Known rows, with every step that occurs
bedo -> lomi -> gokes -> lonod: [-0.97  0.38 -2.09 -1.20  1.07  1.82  1.20  0.78  0.98  1.73  0.28 -0.17
 -0.78  0.88 -0.05 -1.63 -0.15  0.42 -0.34 -1.29  0.42  1.41  0.37]
fetin -> bedo -> lomi -> novo -> lonod -> kemunoz: [-0.56  1.81 -5.79 -1.11  2.62  0.52 -1.73  0.39 -0.80  0.57  3.85  0.42
  3.62  0.36  0.13 -1.26 -2.16 -0.80  0.08 -0.44  0.43  1.65  0.06]
fetin -> bedo: [-0.77  2.09 -1.28 -1.12  0.65 -1.14 -2.90 -0.05 -0.57  2.85 -1.86 -0.66
 -1.45  0.07  0.24 -0.14  1.12 -0.30  0.42  0.46  0.92 -0.85  1.00]
fetin -> kemunoz -> lonod -> gokes: [ 1.99 -2.01  6.61  2.48 -5.32 -1.18  2.71  0.97  1.04 -2.03 -1.00 -0.55
 -4.08 -0.50  1.06  0.68  1.32  0.82 -0.20  0.55 -1.13 -0.24 -1.52]
kemunoz -> lonod -> gokes: [ 1.55 -0.94  4.15  2.80 -6.41 -0.74  2.36  0.89  0.93  2.01 -0.90 -0.73
 -4.52  0.54  1.01  0.54  0.81  1.10 -0.14  0.64 -0.26 -1.01  0.74]
kemunoz -> lonod -> novo -> lomi: [ 1.27 -2.79  4.63  2.76 -4.55 -1.44  2.41  0.65  0.26 -0.31 -4.66 -0.21
 -5.95  0.91 -1.75  2.57  0.47 -0.10 -0.08 -0.06 -2.23 -0.18  0.27]
lonod -> kemunoz: [-0.17 -0.77  0.64  0.93  0.76 -0.74  0.93 -0.74 -0.93 -1.61  0.78 -0.44
 -2.20 -0.41 -0.01  0.18  0.71 -0.19  0.15  0.49  1.57 -1.82  0.81]
gokes -> lonod -> kemunoz -> fetin: [-1.83  0.72  0.85 -1.21  2.70 -0.44  2.82 -0.82 -1.30 -3.01  3.42 -0.62
  1.88 -0.46 -0.13 -0.75  1.12 -0.10 -0.15 -0.60  1.19 -2.43 -0.51]
bedo -> lomi -> novo -> lonod: [-0.27 -2.34 -2.45  0.21 -0.26  0.85 -1.82  0.74 -0.52  2.56 -0.04  0.33
  3.52  1.34 -0.22 -0.75 -1.86 -1.03 -0.46 -1.14 -1.39  1.68 -0.18]
lomi -> novo: [ 0.17 -1.77  1.12  0.37 -1.03 -0.06 -1.33  0.09 -0.71  1.27 -2.88 -0.43
  3.14  0.19 -0.38  1.43  0.01 -0.15 -0.17 -0.07  0.40 -1.32 -0.55]
kemunoz -> fetin -> bedo: [-0.82  1.97 -0.17 -2.34  3.76 -1.82 -3.64 -0.51 -0.37  1.78 -0.34 -1.11
  0.87  0.28  0.13 -0.02  1.49 -0.20  0.76  0.72  0.56 -0.94  0.29]
fetin -> kemunoz: [ 0.33 -2.48  3.88  0.28  0.75 -1.45 -0.75  0.07 -0.73 -2.53 -2.65 -0.43
 -1.34 -0.75  0.09  0.25  1.59 -0.62  0.01 -0.01 -0.55 -0.75 -1.51]
bedo -> lomi -> novo -> lonod -> kemunoz: [ 0.04 -1.65 -3.10  0.65  1.10  0.91  0.18  0.29 -0.79 -0.65  3.22  0.47
  3.10  0.56 -0.26 -0.81 -2.21 -0.87 -0.53 -0.91 -0.18  1.23 -0.06]
gokes -> lonod -> kemunoz -> fetin -> bedo -> lomi: [-2.73  4.07 -4.02 -3.53  5.72  0.51  0.90 -0.38 -1.02 -1.21  5.84 -0.13
  2.25  0.24  0.11 -1.33 -0.53 -0.28 -0.12 -0.43  1.97 -1.13  0.22]
fetin -> bedo -> lomi -> gokes -> lonod: [-1.43  3.74 -4.71 -2.98  2.29  1.45 -0.41  1.03  0.90  2.74  0.88 -0.44
 -0.26  0.54  0.32 -2.09 -0.15  0.50  0.15 -0.80  1.20  1.96  0.55]
lonod -> kemunoz -> fetin -> bedo -> lomi -> gokes: [ 0.21  2.97 -3.43 -3.00  7.46  0.13 -1.74 -0.77  1.61 -0.99  4.25 -0.63
  0.15  0.42  0.17 -0.98 -0.48  0.74  1.04  1.07  2.10  1.84  0.86]
gokes -> lonod -> kemunoz -> fetin -> bedo -> lomi -> novo: [-2.38  3.82 -4.23 -3.72  5.30  1.27  0.86 -0.03 -1.00 -1.40  5.61 -0.15
  7.10  0.17 -0.43 -0.18 -1.53 -0.29 -0.19 -0.43  2.17 -0.97 -1.07]
kemunoz -> lonod: [ 1.01 -2.31  3.44  1.67 -1.92 -0.82  0.69  0.75 -0.48  0.54 -0.20 -0.85
 -4.18  0.47 -0.41  0.65  1.28 -0.17 -0.40 -0.27  0.18 -1.47  0.49]
fetin -> kemunoz -> lonod -> gokes -> lomi -> bedo: [ 3.08 -3.50  7.41  4.19 -8.13  0.97  1.27  0.67  0.47 -2.00 -3.98  2.50
 -6.18 -2.07  0.53  3.18  0.65 -0.45 -1.03  1.19 -1.04 -1.92 -1.15]
lomi -> bedo: [ 0.22 -2.36  0.81  1.10 -1.99 -0.88 -1.56 -0.30 -1.41  1.30 -2.61  2.24
 -3.39  0.00  0.19  2.13  0.43 -1.85  0.96  0.06  0.38 -2.05  0.95]
lomi -> novo -> lonod -> kemunoz -> fetin: [ 0.31 -1.56  0.06 -0.26  2.60 -0.86 -0.53 -0.79 -0.99 -2.45  2.82 -0.25
  5.56 -0.26 -0.12 -0.59 -0.31 -0.04  0.38 -0.40 -0.56  0.33 -1.07]
gokes -> lomi -> novo: [ 0.51 -1.90  2.43  1.64 -2.34  2.08 -2.49 -0.09 -0.51  1.77 -5.63 -0.20
  2.53 -0.85 -0.70  1.98  0.25 -0.12 -1.97  0.77  0.42 -2.02 -0.14]
bedo -> lomi -> novo -> lonod -> kemunoz -> fetin: [-0.03 -1.78 -2.13 -0.80  4.18  0.27 -0.56 -0.49 -0.67 -1.79  4.79  0.16
  5.57  0.79 -0.30 -0.69 -1.96 -0.51  0.06 -0.48 -0.41  1.00 -0.57]
novo -> lomi -> gokes -> lonod -> kemunoz: [-0.74  1.07  0.62 -0.17 -1.03  0.33  3.66 -0.11  1.00 -4.41 -0.51 -0.09
 -2.07 -0.77  0.26 -1.19 -0.79  1.13  0.15 -0.17 -0.35  1.49 -0.70]

Rows
[-0.18 -1.25 -0.78  1.50 -0.06 -1.13  0.46 -0.43 -1.18 -0.96  1.77 -0.19
 -1.75 -0.51  0.30 -1.77  0.35 -0.47  0.06 -0.52 -0.36  0.30  0.69] => novo -> lonod -> kemunoz
[-1.26  1.90 -2.50 -3.03  5.35 -0.66 -3.83 -0.43 -0.18  2.51  1.51 -0.44
  0.80  1.32  0.05 -0.23 -0.18 -0.64  0.46  0.63  0.79 -0.06  0.87] => kemunoz -> fetin -> bedo -> lomi
[ 0.34 -1.11 -2.10  1.62 -4.73  0.99 -0.39  0.57  1.07  4.03 -0.46  0.71
  3.08  1.26  1.11 -0.88 -2.45  0.39 -0.37 -0.18 -1.95  2.13  0.08] => bedo -> lomi -> novo -> lonod -> gokes
[-0.27 -1.28  0.28  0.10  3.05 -1.59 -0.44 -0.90 -1.04 -2.05  3.25 -0.28
  0.79 -0.40  0.27 -1.68  0.70 -0.44  0.50 -0.25 -0.72  0.17  0.10] => novo -> lonod -> kemunoz -> fetin
[-0.04 -2.57  1.77  1.28 -3.88 -1.36 -1.18 -0.64 -0.67 -0.84 -4.66  2.75
 -4.42  0.13  0.22  2.58 -1.58 -1.87  0.76  0.79 -1.55 -0.85  0.39] => novo -> lomi -> bedo
[ 2.19 -1.67  5.11  3.67 -8.24  2.28  1.05  0.91  1.18  2.06 -3.92 -0.41
 -0.11 -0.70  0.20  2.29 -0.08  1.37 -2.16  1.38 -0.04 -1.76  0.00] => kemunoz -> lonod -> gokes -> lomi -> novo
[-0.91  3.12 -4.68 -1.90  1.54  1.60  1.02  0.82  1.26  3.97 -1.44 -0.19
 -0.97  1.01 -1.39 -0.55  1.02  0.79  0.39 -1.41  0.58  1.68  0.95] => fetin -> bedo -> lomi -> gokes -> lonod -> novo
[ 2.41 -5.00  6.60  2.93 -4.76 -1.92  2.53  0.60 -0.33 -4.65 -5.23  2.59
 -6.88 -0.46 -1.83  4.49  0.15 -1.61  0.81 -0.24 -2.89 -0.53 -1.91] => fetin -> kemunoz -> lonod -> novo -> lomi -> bedo
[ 0.31 -0.56  0.29  2.43 -6.06 -0.87 -0.18  0.20  0.66  3.70 -1.97 -0.17
 -1.58  0.25  1.64 -1.82  0.31  0.52  0.15  0.20 -2.14  1.26  1.00] => novo -> lonod -> gokes
[-0.21  2.33 -3.77 -1.42 -0.45  0.08 -2.77  0.18  1.08  4.21  1.67  0.04
  6.01  1.31  1.42 -1.04 -2.00  0.58  0.38  0.39 -1.68  2.52 -0.09] => kemunoz -> fetin -> bedo -> lomi -> novo -> lonod -> gokes
[-0.55  0.58  0.04 -0.63 -0.65  0.69  1.33  0.56  0.64  0.78 -1.51 -0.60
 -0.60 -0.26  0.09 -1.59  1.61  1.00 -0.02 -1.05  0.23  0.58 -0.13] => lomi -> gokes -> lonod
[ 1.59 -4.06  3.96  3.38 -5.95 -1.20  2.05  0.41 -0.13 -0.52 -4.85  2.32
 -7.36  0.61 -1.84  4.49 -0.35 -1.49  0.83 -0.13 -2.09 -1.01  0.38] => kemunoz -> lonod -> novo -> lomi -> bedo
[-1.10  2.67 -3.20 -2.64  6.54 -0.41 -1.62 -0.90 -0.50 -0.62  4.73 -0.35
  0.57  0.50  0.14 -0.34 -0.56 -0.49  0.25  0.92  1.93 -0.48  0.90] => lonod -> kemunoz -> fetin -> bedo -> lomi
[ 0.62 -0.98  1.57  3.65 -7.25  1.15 -1.37  0.08  0.69  3.96 -4.92  0.20
 -2.17 -1.00  1.10 -1.16  0.56  0.75 -1.52  0.96 -2.18  0.46  1.23] => novo -> lonod -> gokes -> lomi
[-0.59  1.10 -5.26 -1.47  1.14  0.45 -3.63  0.81 -0.48  3.86  0.66  0.32
  3.93  1.17  0.23 -1.26 -1.87 -0.96 -0.02 -0.67 -0.85  2.12  0.12] => fetin -> bedo -> lomi -> novo -> lonod
[-0.53  1.22 -0.58 -0.44  0.68  0.74  3.41  0.08  0.37 -2.30  1.55 -0.63
 -1.01 -0.86 -0.06 -1.69  1.20  1.16  0.18 -0.86  1.56  0.22 -0.02] => lomi -> gokes -> lonod -> kemunoz
[-0.54  1.28  0.57 -1.64  3.61  0.11  2.74 -0.70  0.54 -3.42  3.03 -0.68
  1.46 -0.70  0.10 -1.43  1.43  1.25  0.51 -0.60  1.35 -0.06 -0.62] => lomi -> gokes -> lonod -> kemunoz -> fetin
[ 1.40 -2.71  3.51  2.51 -2.71 -0.67  2.22  0.69 -0.29  1.78 -2.58 -0.74
 -4.93  0.75 -2.12  2.19  2.17 -0.08 -0.01 -0.56 -0.33 -1.80  0.78] => kemunoz -> lonod -> novo
[-2.47  4.18 -1.80 -2.93  4.07 -0.79  1.18 -0.73 -1.42 -1.81  4.05 -0.81
  2.19 -0.78  0.19 -1.15  1.21 -0.18  0.47 -0.33  1.80 -1.83 -0.33] => gokes -> lonod -> kemunoz -> fetin -> bedo
[-1.26  4.59 -1.11 -3.29  3.34 -0.79  1.24 -0.65  1.15 -4.19  1.55 -0.59
  0.73 -0.83  0.75 -1.48 -0.63  1.07  0.90  0.42  0.10  1.90 -1.08] => novo -> lomi -> gokes -> lonod -> kemunoz -> fetin -> bedo
[-0.70  2.34 -3.38 -2.80  6.17  0.26 -1.75 -0.71 -0.32 -0.90  4.40 -0.30
  5.68  0.67 -0.24  0.93 -1.70 -0.43  0.35  0.89  1.98 -0.44 -0.30] => lonod -> kemunoz -> fetin -> bedo -> lomi -> novo
[ 0.75 -1.88  1.35  0.97  1.41  1.18 -1.73 -0.84 -0.85 -1.94 -0.12 -0.08
  5.25 -1.19 -0.60  0.16 -0.09  0.06 -1.41  0.54 -0.67 -0.72 -0.92] => gokes -> lomi -> novo -> lonod -> kemunoz -> fetin
[-0.97  4.50 -2.19 -3.26  5.16 -0.20  0.95 -0.51  0.43 -2.02  3.70 -1.04
  1.94 -0.90  0.28 -1.92  1.47  1.39  0.91 -0.34  1.98  0.42 -0.67] => lomi -> gokes -> lonod -> kemunoz -> fetin -> bedo
[-0.17 -0.86  1.76 -0.43  3.63 -1.28  0.13 -1.34 -0.72 -2.62  2.04 -0.88
  0.04 -0.14 -0.06  0.24  0.99 -0.03  0.51  0.68  1.17 -2.00  0.21] => lonod -> kemunoz -> fetin
[-1.33  4.51 -5.47 -2.42  3.78  1.43  1.49  0.58  0.79 -0.34  4.05 -0.28
 -0.72 -0.05  0.23 -1.99 -0.52  0.70  0.16 -0.59  2.29  1.49  0.53] => fetin -> bedo -> lomi -> gokes -> lonod -> kemunoz
[ 0.97 -1.62  2.51  3.42 -8.05  1.49 -1.16 -0.48  0.35  3.03 -6.05  2.56
 -4.27 -1.32  0.91  2.64  0.00 -0.36 -0.83  1.83 -0.06 -2.42  1.56] => lonod -> gokes -> lomi -> bedo
[ 0.76 -1.13  0.18  2.17 -6.40 -0.08 -0.10  0.48  0.72  3.44 -2.29  0.03
  3.17  0.39  1.28 -0.61 -0.81  0.68 -0.07 -0.10 -2.19  1.23 -0.36] => lomi -> novo -> lonod -> gokes
[ 3.13 -3.53  6.81  2.05 -2.26 -1.21  2.93  0.79  2.27 -4.63 -5.44 -0.52
 -5.69 -0.29 -1.71  1.92  1.03  0.90  0.45 -0.14 -2.85  2.68 -2.15] => fetin -> kemunoz -> lonod -> novo -> lomi -> gokes
[ 0.93 -1.78  0.38  2.26 -1.60  1.98 -0.95 -0.13 -1.03 -0.96 -1.45  0.32
  2.73 -1.58 -0.44  0.15 -0.41 -0.17 -1.83  0.04 -0.30 -0.37 -0.37] => gokes -> lomi -> novo -> lonod -> kemunoz
[ 0.08  2.39 -2.92 -3.51  6.26  0.04 -3.62 -0.20  1.70  2.15  1.22 -0.74
  0.50  1.18  0.34 -0.92  0.03  0.67  0.89  0.53  0.94  2.31  0.74] => kemunoz -> fetin -> bedo -> lomi -> gokes
